What can hang from each mark
viret: mazadop potag
potag: tusu viret
kobur: gasiv kovem ledis
gasiv: kobur pedug
durip: ledis potag
didos: pedug
tusu: potag
fuzupap: vomimur
kovem: kobur torobiz
pedug: bori didos
topo: didos
rageno: gasiv
bori: pedug
ledis: durip fuzupap kobur

Every row comes from one small tree of marks. The marks that hang from a mark follow it in brackets, in alphabetical order. Every link used is in the known rows. Which tree was each row made from?
Known rows
kovem[torobiz]: [  8 -10 -26 -23   5   8  -4   3  -6   7 -17  24  -3  22  -2 -13  10  10
 -12 -10   2  15  15  -9   9  12  -2   7  -5   0  -1   3  -8 -11   5   5
  -9  -7 -10]
durip[ledis potag[tusu viret[mazadop]]]: [-34   6  80 -38  29  91  37   1  23  19  45 -28 -41 -31 -31   8  19 -55
 -16  75 -14 -15 -22 -43   6  13  -6 -12 -42 -27  55  -7   6   6  54 -19
 -66  28  32]
kovem[kobur[gasiv]]: [ 17 -13 -34 -25   2 -14 -19  27 -18 -26   5  -1  -3  26  -8 -36  12   8
  22 -30  -7  37 -16   0 -29  21  24   6   6  -3  -9   1   1  -6   0   6
   1   0  11]
rageno[gasiv[kobur[kovem]]]: [ 11  29 -47  -1 -11 -22  21  29 -37 -23   4 -34 -11  44  16 -14   3  30
 -31  -8  26  11  -4  -2 -17  23  -7  29  18   9  10 -16  -6  -9  -7 -25
  -5 -16  12]
gasiv[kobur[kovem] pedug[bori didos]]: [ 16  53 -33  32 -27 -45 -16  33 -52  -8 -30 -32  14  30  42   6  56  59
 -43 -24  39 -18  -5  25 -41  13 -33  15  15  20   3  -2 -66 -39 -17 -30
   8 -19 -10]
potag[viret]: [-14   6  36  -4  15  23  25   6  15   9   8  -1  -7   2  -3  -4  11  -9
   6  23  -2  -7 -10  -2   6  -8  13  -8 -10 -18  19  -6   3   1  11   0
  -7   0  -3]
topo[didos]: [  7  11   8  22   3 -19 -13 -17   7 -12  -8   5  13  13  14  -5  -1  -4
   9  16  -1  -6   1   8   2 -19  16 -20 -15  28   9  22   3  -8 -18  20
   7   4 -35]
kovem[kobur[ledis[durip]] torobiz]: [ 42 -45 -69 -76  -5  25  32   5 -13 -13 -32  24  -8  49 -39 -37 -17  25
  -6 -15 -10  50 -18  -6  28  53   9  20  14  -2  -7   8  -6 -28  39 -17
 -17   4  29]
pedug[bori]: [-12  11  23  20  -5 -16  -8   5  -4  11 -21  -9   0   0  21   5  14  19
 -17  -6  13  -7   1   4 -32  -1 -11   5  -4  -1   9   2 -15   3  -9   1
   6  -3  -4]
gasiv[kobur pedug[didos]]: [ 15  36 -21  23  -7 -46   2  19 -48 -20 -14 -17  30  12  22   6  41  33
 -13 -22  17 -22   1  24 -15  -7 -21 -14  27  10 -13  -6 -37 -39 -24 -16
  -4 -16 -15]
rageno[gasiv]: [ -3  17  12  18  -3 -24  24  14 -14 -12  -1  -1  -9  12  13  -1 -13  10
 -12   8   2  -5   2  -4 -19 -10   1  14  13  -6   2  -5  11  -9 -17   7
   4  -4   1]
bori[pedug[didos]]: [  8  25  25  39 -23 -55  -1  27 -15   1 -28  11  24  -5  31  27  13  14
  -5  -9  10 -16  -4  19 -26 -15  -3 -14   5   8  -1  -1 -39 -26 -29   5
  21  -5 -11]
kobur[gasiv kovem]: [ 10  11 -46  -3 -10   6 -22  30 -25 -14  20 -14 -22  32  -3 -36  15  27
  -6   3   8  16 -17   1 -20  34   9  34 -13   9   8  10 -21   2  12 -20
   9   6  20]
ledis[durip[potag] fuzupap kobur]: [ 39   8   1 -74   7  61  62 -25 -32 -41  17 -22 -32  15  -8  -3 -18 -18
 -22  38  -3  28  -4   0  26  46 -13  31  13  -4   0   8  31   2  25 -61
 -23  10  74]
kovem[kobur[ledis] torobiz]: [ 44 -36 -61 -63  -2  12 -11  24 -12  -6 -26  25  -1  41 -24 -36 -14  18
   5 -33  -5  57 -15 -15  20  45  12   3  15  -3  -9  -3 -18 -19  32   5
 -15 -12  13]
fuzupap[vomimur]: [ -9  -7 -17   3 -17 -10  -2   5  -7 -25  -5   0   1  11   4  11 -20  20
  -5  13  -7   1  10  15   3  25   7  -2  22   6  13  -6   6  -1   7   8
  27  -5  14]
pedug[bori didos]: [-13  37  32  53 -26 -39  -8  11  -2  10 -34   4  19  -2  37  20  29  31
 -13   1  19 -16  -2  17 -50 -22 -16  -6  -5   4  -2  11 -43  -5 -25   9
  12   7  -6]
tusu[potag[viret[mazadop]]]: [-44  25  56 -15  23  56  38  21  27  33  35  10 -45 -20 -33  -1   5 -41
 -10  56   0 -20 -15 -14  26 -20  -5 -10 -34 -37  41  -2   8  15  31  20
 -11   4 -16]
ledis[fuzupap[vomimur]]: [ 15   6 -12 -17 -18   0   8  12 -25 -42  13   1  14  17   1  21 -44  18
 -12  29 -18  14   6  14   1  30   7   6  31  19   9  -8   7   4   5   3
  24 -13  27]
kovem[kobur[ledis[durip[potag]]] torobiz]: [ 38 -37 -65 -93   3  43  35   0 -13 -10 -30  16 -25  34 -47 -35 -12  12
  -9  -9 -10  55 -16 -21  25  58  -5  16  10  -9  -2  19  -3 -21  40 -27
 -33  17  51]
durip[potag[tusu]]: [ -6   1  29 -31  25  45  13  -9   1   9  16  -8 -30 -23 -13   5  11 -26
  -7  25  -8  -8   0 -35   3  -5 -16 -16 -18 -26  28   3   4   2   9  -7
 -39  12  22]
rageno[gasiv[pedug]]: [  9  26  13  22   5 -36  15  14 -36 -15  -2  -3  -3   9  18   0  -2  22
 -22  -1  -1 -25   2   3 -21  -9  -6  17  27  -4   0  -8   7 -37 -24   4
   9 -14 -13]
rageno[gasiv[kobur pedug]]: [ 13  32 -15  10   6 -47  22  27 -58 -26  -2 -24   2  29  19  -8  13  30
 -27 -16  13 -15   4  10 -21  -1 -16  12  40  -1   1 -18   4 -37 -28 -13
  -5 -22 -13]
viret[mazadop potag[tusu]]: [-34  16  41 -20  20  48  36  37  14  25  39  16 -45 -17 -40   8  -4 -41
 -24  41   3 -21  -1 -22  10 -17 -10   3 -53 -20  44  -6   9  18  34  35
 -29   1 -45]
didos[pedug]: [  9   5  17  22  -8 -15  -9   0   1   5  -5   0   1  12   1  14 -25  -1
   7 -20   5  -1   3  -3  -2 -11   7  -2   3   8   0  23   1 -27 -11  10
   5   6 -14]
ledis[durip kobur]: [ 18 -13  -5 -34  -5  32  52 -23 -15 -24   2 -11 -24  26   3 -19  -1   0
 -11  14   9   8  -5  13  26  31   3  29   7  -5  -3  -3  23 -13  25 -47
  -7   3  34]
rageno[gasiv[kobur pedug[bori didos]]]: [  2  61  10  54 -13 -79  16  36 -59 -18 -26 -23  19  25  50   9  37  55
 -40 -17  26 -30   1  21 -62 -17 -27   7  35   1  -4  -9 -31 -41 -46  -3
   6 -20 -17]
tusu[potag[viret]]: [-26  16  47 -12  22  42  29   4  17  29  27   8 -31 -17 -19  -3   8 -29
  -4  36   2 -17 -15 -16  27 -15   6 -20 -20 -36  30  -1   2   4  14   9
 -10   0   1]
durip[ledis]: [  3  -9  12  -5 -11  10  -5 -10  -4  -2   8 -17  10 -10   0   6   3  -8
  -7  12   0   3 -13  -4   0  26   8   0   1  11  -1  -2  -8  -7  19 -23
 -17  13  31]
kobur[gasiv[pedug] ledis[fuzupap]]: [ 54  11 -16 -19   3   0 -10  38 -64 -40  30  -8   8  28 -25 -31 -19  46
  -5  22 -25   7 -36  13  -7  31   3  14  31   7  -6   8 -21 -24  20 -17
   7 -15  28]
potag[tusu]: [ -7  -6  24  -8  10  26  12   1   0   6  18   6  -4  -3  -5  -1   3  -9
  -1  15  -8 -12   0 -22   8 -14   3  -8 -16 -16  23 -13  -5  -4  11   2
 -18  -3  -8]
didos[pedug[bori]]: [ -1  16  38  39 -14 -29 -15   5  -3  21 -23  -7   2  14  22  18 -12  16
 -12 -24  16  -5   6   0 -31 -12  -4   4   0   9   9  25 -14 -25 -18  10
   9   3 -19]
kobur[gasiv kovem[torobiz] ledis]: [ 40  -9 -76 -38 -11  27 -23  42 -34 -13   5   6 -26  62 -28 -56   0  56
 -13   6   4  38 -28  -8   4  65   6  41  -5   8   9  12 -43 -10  48 -24
  -1   0  32]
gasiv[kobur[ledis] pedug[bori]]: [ 29  15 -19  -1   1 -28  -7  29 -55  -6 -18 -36  11  27   7 -13  19  55
 -29 -17  18 -10 -17  17 -14  24 -28  -1  37   3   6  -9 -38 -28   7 -26
  -8 -27   0]
ledis[fuzupap kobur[gasiv]]: [ 42  14   0 -33   3  15  -3  22 -49 -52  37 -19 -11  40  12 -29  -7   7
   3  11   1  36 -12  10  -4  37  17  26  15   5 -10 -10   9   5  16 -24
   0 -24  37]

Write each row's tree
[ 33  -7 -20 -51 -24  32  58 -12 -39 -67  15 -10  -6  43   6   5 -43  17
 -24  44  -9  26   2  29  30  59  10  35  39  15   3 -11  30 -11  31 -44
  17  -9  61]
ledis[durip fuzupap[vomimur] kobur]
[ 31  33 -72  -2 -17 -24 -12  33 -56 -12 -25  -7  15  46  23  -9  50  49
 -36 -29  27   4   7  14  -3  27 -22  19  15  24  -5  -4 -59 -52  -6 -27
  -5 -23 -15]
gasiv[kobur[kovem[torobiz]] pedug[didos]]
[ 19  16 -25  -4  -3 -23  31  31 -37 -26   6 -26  -4  36  -3 -15 -16  40
 -18   6   9   9 -18   1  -5  17  -9   4  36  -5   0 -15  -5 -10   1 -18
 -12 -16  15]
rageno[gasiv[kobur[ledis]]]
[  4 -13  32 -54  21  83  76 -14   6   8  18  -4 -39  -1 -52 -14 -10  -4
 -11  69 -19 -11 -40 -24  36  18 -10  -2 -11 -34  38  13   2  -8  49 -41
 -42  28  55]
kobur[ledis[durip[potag[tusu viret]]]]
[ 46   9 -71 -27  -9  -1 -11  33 -54 -17   5 -36  -3  36 -13 -21   5  50
 -29 -15  17   5 -26  10  21  51 -17  18  29  17   5 -11 -43 -34  29 -46
  -9 -22  16]
gasiv[kobur[kovem ledis] pedug]
[ 48   8 -46 -57 -18  46  39  10 -55 -59  35 -26 -27  63  -3 -40 -10  24
 -25  33   5  39 -23  15   9  67   9  70   7  17  -2   4   6  -4  39 -70
   5   0  67]
ledis[durip fuzupap kobur[gasiv kovem]]
[ 45  13 -49 -38 -26  19 -15  36 -59 -72  35 -26 -20  63  21 -23 -22  34
 -14  22   3  47  -9  19   3  83  25  49  29  22   7 -14  -2   2  34 -34
  29 -25  59]
ledis[fuzupap[vomimur] kobur[gasiv kovem]]
[ 46  30 -54 -23 -18  -4  29  42 -57 -39  21 -34  -5  55  -3 -13 -36  46
 -35  14  11  28 -26  -1   1  43  -5  32  36  14   6 -16 -18  -7  13 -35
  -5 -22  38]
rageno[gasiv[kobur[kovem ledis[fuzupap]]]]
[-18  -1  71 -37  29  76  32 -15  13  16  33 -25 -27 -30 -17   7  25 -45
  -9  58 -11 -10 -23 -43   7  14   3 -21 -23 -30  45  -5  -2  -3  36 -31
 -62  26  51]
durip[ledis potag[tusu viret]]
[ 56  -7 -34 -59 -20  51  -8   6 -40 -32  18 -21  -4  45  18 -14  -9   2
 -33  12  13  55 -10 -10  26  87  15  45  10  32  -2 -18 -19 -13  49 -53
 -23 -16  59]
durip[ledis[fuzupap kobur[kovem[torobiz]]]]
[ 12   3  -5 -64   8  84  63 -20  -6 -11  11 -33 -62  23  -7 -25  18 -16
 -24  43  17  19 -18  -8  35  59  -6  43 -15 -17  23   8  14  -8  45 -74
 -24  21  69]
ledis[durip[potag[viret]] kobur[kovem]]
[ 47 -23 -48 -54 -24   6  -4  28 -25 -49   4   5  13  32 -22  -2 -62  24
   7   0 -23  50 -25   7  15  56  24   1  43  12  -4 -13  -6  -4  28   3
  14 -16  46]
kovem[kobur[ledis[fuzupap[vomimur]]]]
[ 15   2 -68 -26  -7  12 -25  33 -29 -11   2   5 -25  52  -3 -49  25  35
 -17  -7  11  31  -4  -8 -13  45   6  43 -17  12  11  12 -27  -8  20 -15
   3   0  10]
kobur[gasiv kovem[torobiz]]
[ 49  -4 -74 -33  -5  12 -34  43 -54 -15   3   3 -21  58 -22 -58  11  65
 -22  -4  -1  18 -26  -1   5  65   0  45   8  11   6  12 -50 -39  40 -27
   3 -10  20]
kobur[gasiv[pedug] kovem[torobiz] ledis]
[ 41  -7 -92 -49  -9  22  -3  33 -33  -9  -7 -17 -13  61 -17 -32   5  44
 -29 -13  21  41 -13  -6  26  63 -11  24  13  15   7  -4 -44 -11  39 -38
 -21 -18  21]
gasiv[kobur[kovem[torobiz] ledis]]
[ 53  -3 -52 -54 -31  54  45   4 -26 -26  17  -7  -9  41 -39  -9 -51  37
 -34  46  -9  23 -38   4  33  61  -1  49  12  23   6  15 -22  -6  50 -59
   4  12  64]
kobur[kovem ledis[durip fuzupap]]
[ 11  52  -7  42 -10 -66  24  29 -58 -30 -14 -18  17  24  32   3  25  41
 -25 -12  16 -25   0  20 -34 -15 -17   0  39   2 -11 -12 -18 -45 -39  -6
   2 -20 -15]
rageno[gasiv[kobur pedug[didos]]]
[ 19  16  14   6   7 -17 -24  21 -52 -24   7 -27 -17  32  35 -39  37  30
  -8 -16  19   0  -7  19 -29  25   0  23  13  -6  -2  -5  -9 -24   4 -20
   8 -24   7]
ledis[kobur[gasiv[pedug[bori]]]]
[ 51   2 -14 -43 -24  42  -7   3 -34 -34  30 -38  -3  26  18  -3 -17  -7
 -24  18  11  39 -19  -2  21  77  17  40  14  28  -3 -18 -14  -8  45 -58
 -15  -8  68]
durip[ledis[fuzupap kobur[kovem]]]
[ 16  22  -9  18 -12 -55 -31  37 -41 -21 -23  -1  15  23  25 -23  44  37
   4 -40   5   7 -15  17 -64   4   4   5  13  -2 -15   6 -35 -34 -24  13
  15  -6  -7]
kovem[kobur[gasiv[pedug[bori didos]]]]
[-38   5  72 -13  25  67  43  22  29  20  40   4 -30  -1 -23  -1   8 -34
  -7  63 -12 -24 -15 -23  13 -24   6 -10 -41 -32  54 -21   8   7  39  15
 -29  -3 -32]
potag[tusu viret[mazadop]]
[ 42 -17 -69 -43 -14  33 -12  22 -13   4 -11   8 -21  44 -24 -30 -14  38
 -23   5   6  36 -15 -12  31  59  -1  30  -1  14   9   4 -42 -12  48 -22
  -4  -4  24]
kobur[kovem[torobiz] ledis]
[ 35   0 -74 -32 -14  13   0  28 -30 -16   9 -36  -9  41 -18 -23  -4  35
 -22  -5  19  26 -28   3  18  53 -10  14  16  13   7  -9 -36   0  34 -46
 -11 -13  31]
gasiv[kobur[kovem ledis]]
[ -8  26  57 -48  17  78  36   8   4  -5  43 -28 -23 -25 -29  17  -5 -47
 -25  74 -14  11 -26 -22   2  33  -5   1 -15  -5  30   1  11  16  40 -27
 -45  24  51]
durip[ledis[fuzupap] potag[viret[mazadop]]]
[ -1  55  39  64 -15 -69  10  24 -40  -7 -34   0  15   7  48  16  22  47
 -30  -2  12 -38   2  18 -59 -25 -17  11  21  -1  -2   1 -28 -43 -46  14
  19  -8 -18]
rageno[gasiv[pedug[bori didos]]]
[ 13   6   4 -40 -11  33   5  -6 -27 -37  20 -26   0 -16  -6  30 -28 -11
 -23  46 -16  20  -5  -8  -1  60  -1   1  26  20  13   1   5   5  20 -33
 -18  17  87]
durip[ledis[fuzupap[vomimur]] potag]
[ -2  36  33  39  -3 -50   8  19 -40  -2 -20 -11  -4  11  33   3  10  36
 -36  -7  11 -30   4   7 -46 -10 -14  21  24  -3   9  -2  -4 -34 -31   8
  13 -15 -18]
rageno[gasiv[pedug[bori]]]
[ 19   3 -87 -40  -6  10  -2  25 -30  -8 -11 -15  -7  52   5 -26  23  26
 -32 -24  28  34   5  -5  11  46 -12  24   2  16   6  -6 -28  -8  16 -30
 -18 -18   4]
gasiv[kobur[kovem[torobiz]]]
[  4  23  39  56 -10 -44 -29 -14   6   6 -30  -1  13  24  31  14 -13  10
   0  -8  13 -12   4   4 -28 -32  13 -16 -14  36  18  45 -10 -29 -32  30
  17   8 -54]
topo[didos[pedug[bori]]]
[ 47   3 -34  -8 -13 -34 -26  42 -42 -30  -6   3  13  30 -13 -36  11  43
  20 -25 -11  14 -39  16 -24  24  16  -2  28  -1 -22   6 -41 -38   5   1
   5  -3  16]
kovem[kobur[gasiv[pedug[didos]] ledis]]
[ 32 -15 -59 -42  10 -21 -27  32 -43 -20 -19  19  -2  47  -4 -51  30  24
   2 -50  -7  37   2  -3 -20  31  15  16  12   0 -11   4 -12 -43   1  10
  -3 -17 -11]
kovem[kobur[gasiv[pedug]] torobiz]
[ 25  28 -62 -12   1 -28  13  36 -65 -20 -12 -17 -12  58  22 -23  19  45
 -47 -21  25   5   9  -1 -10  31 -17  37  30  13   6 -14 -18 -44 -10 -22
  -7 -27 -10]
rageno[gasiv[kobur[kovem[torobiz]] pedug]]
[ 37   0 -31 -24 -18   2  -6  40 -49 -56  30  -6   4  38 -24 -20 -49  54
   1  40 -25  25 -31  15  -7  52  17  10  35  11   6   0 -10   4  31  -8
  21 -10  53]
kobur[gasiv ledis[fuzupap[vomimur]]]
[ 33   0 -17  -5   4 -10 -18  32 -48 -19  16  -9  -5  22 -23 -41   3  46
   3   8 -14  -9 -34  12  -7  24   1   7  21  -2  -2   9 -26 -27  19 -13
   4  -7  16]
kobur[gasiv[pedug] ledis]
[ 28   0  -7 -50  -5  54 -10 -13 -15 -14  18 -53 -39  -1  10  -6  18 -23
 -21  14  21  31 -15 -20  17  79  -5  24  -2   8   7  -2 -13  -2  45 -63
 -37  14  85]
durip[ledis[kobur[kovem]] potag]
[  1  10  44 -64  25  88  93 -21  -6 -10  31   0 -26  -2 -37   5 -11 -26
 -24  77 -22  -5 -17 -24  18   5  -6  10 -15 -25  41  11  24  -1  24 -43
 -43  20  51]
ledis[durip[potag[tusu viret]] fuzupap]
[ 34 -14 -31 -43 -26  29  54   0 -30 -48  10   3   7  34 -37   6 -66  41
 -21  57 -30  14 -20  19  31  52   1  20  40  15   9   6   5  -6  39 -34
  17   8  62]
kobur[ledis[durip fuzupap[vomimur]]]
[ 50   5 -21 -40 -20  35 -16  16 -49 -49  44 -42  -9  39  13 -25  -6   8
 -15  21   8  46 -28   2  -1  80  22  46  10  27  -3 -12 -16  -3  44 -60
 -10  -5  76]
durip[ledis[fuzupap kobur[gasiv kovem]]]
[ 19  54 -36  30 -21 -52  15  39 -59 -26 -11 -26   6  38  34  -2  25  49
 -38 -13  24 -17  -3  16 -29   7 -17  22  30  14  -4 -11 -34 -47 -28 -21
   5 -17  -4]
rageno[gasiv[kobur[kovem] pedug[didos]]]
[ 42   1   8 -35  -5  23  -8  10 -48 -49  40 -34   3  26  13 -20  -5  -2
  -3  21  -2  37 -24   3  -5  56  23  26  17  13 -10 -12  -2  -1  31 -45
 -16 -10  63]
durip[ledis[fuzupap kobur[gasiv]]]
[ 15  -8 -27 -58  12  49  62  -2 -29 -12  13 -30 -25  19 -43 -14   0  13
 -20  30   1   5 -27 -17  27  29 -27  -2   8 -19  21   3  -3  -8  32 -58
 -51  11  49]
gasiv[kobur[ledis[durip[potag[tusu]]]]]
[  5  28 -11  11   4 -39  -7  19 -49  -2 -19 -31  11  19  25  -2  41  36
 -34 -31  25 -16   4  17 -29   5 -31   2  25   5   5 -10 -24 -29 -20 -22
  -4 -26 -19]
gasiv[kobur pedug[bori]]
[ 20  38 -34  27 -21 -27 -28  36 -45 -23   3  -7  -1  24  15 -22  38  48
 -11  -1   7 -14 -18  18 -35  20  -2  28  -2  15  -4  15 -50 -34  -5 -17
  20   4   4]
kobur[gasiv[pedug[didos]] kovem]
[ 60   5 -46 -62  -8  44  -3  16 -37 -32  11  -4 -18  59  18 -22 -12   9
 -29   1  15  58   4  -4  30  67  10  50   8  23  -2 -13 -13  -6  35 -33
  -4 -29  31]
ledis[fuzupap kobur[kovem[torobiz]]]
[ 60 -35 -65 -90 -10  36  39  10 -30 -30 -16  28   4  53 -42 -28 -37  24
 -13  -2 -19  65 -18  -7  28  58  14  29  23   8 -11   6  -4 -23  38 -21
 -16  -2  40]
kovem[kobur[ledis[durip fuzupap]] torobiz]
[ 36  -7 -46 -42  -5  35 -14  10 -20 -10  -3  -5 -32  50  21 -31  13  10
 -20 -14  26  41   6  -8  29  60   7  40  -3  10   0 -13 -17 -14  36 -29
  -6 -21  16]
ledis[kobur[kovem[torobiz]]]
[ 29  15 -31  -9  -3 -24  61  21 -61 -31  -2 -25  -4  42 -12 -17 -12  51
 -34  12   2 -17 -19  15   2  20 -18  22  44  -2   1  -7  -1 -44   1 -40
  -9 -10  19]
rageno[gasiv[kobur[ledis[durip]] pedug]]
[ 45   3 -55 -37   3  13 -31  27 -58 -28   6 -10 -33  63  20 -60  37  33
 -18 -19  20  30  -4   4   5  65   6  52   5   7  -1  -4 -21 -38  28 -33
   1 -27  12]
ledis[kobur[gasiv[pedug] kovem[torobiz]]]
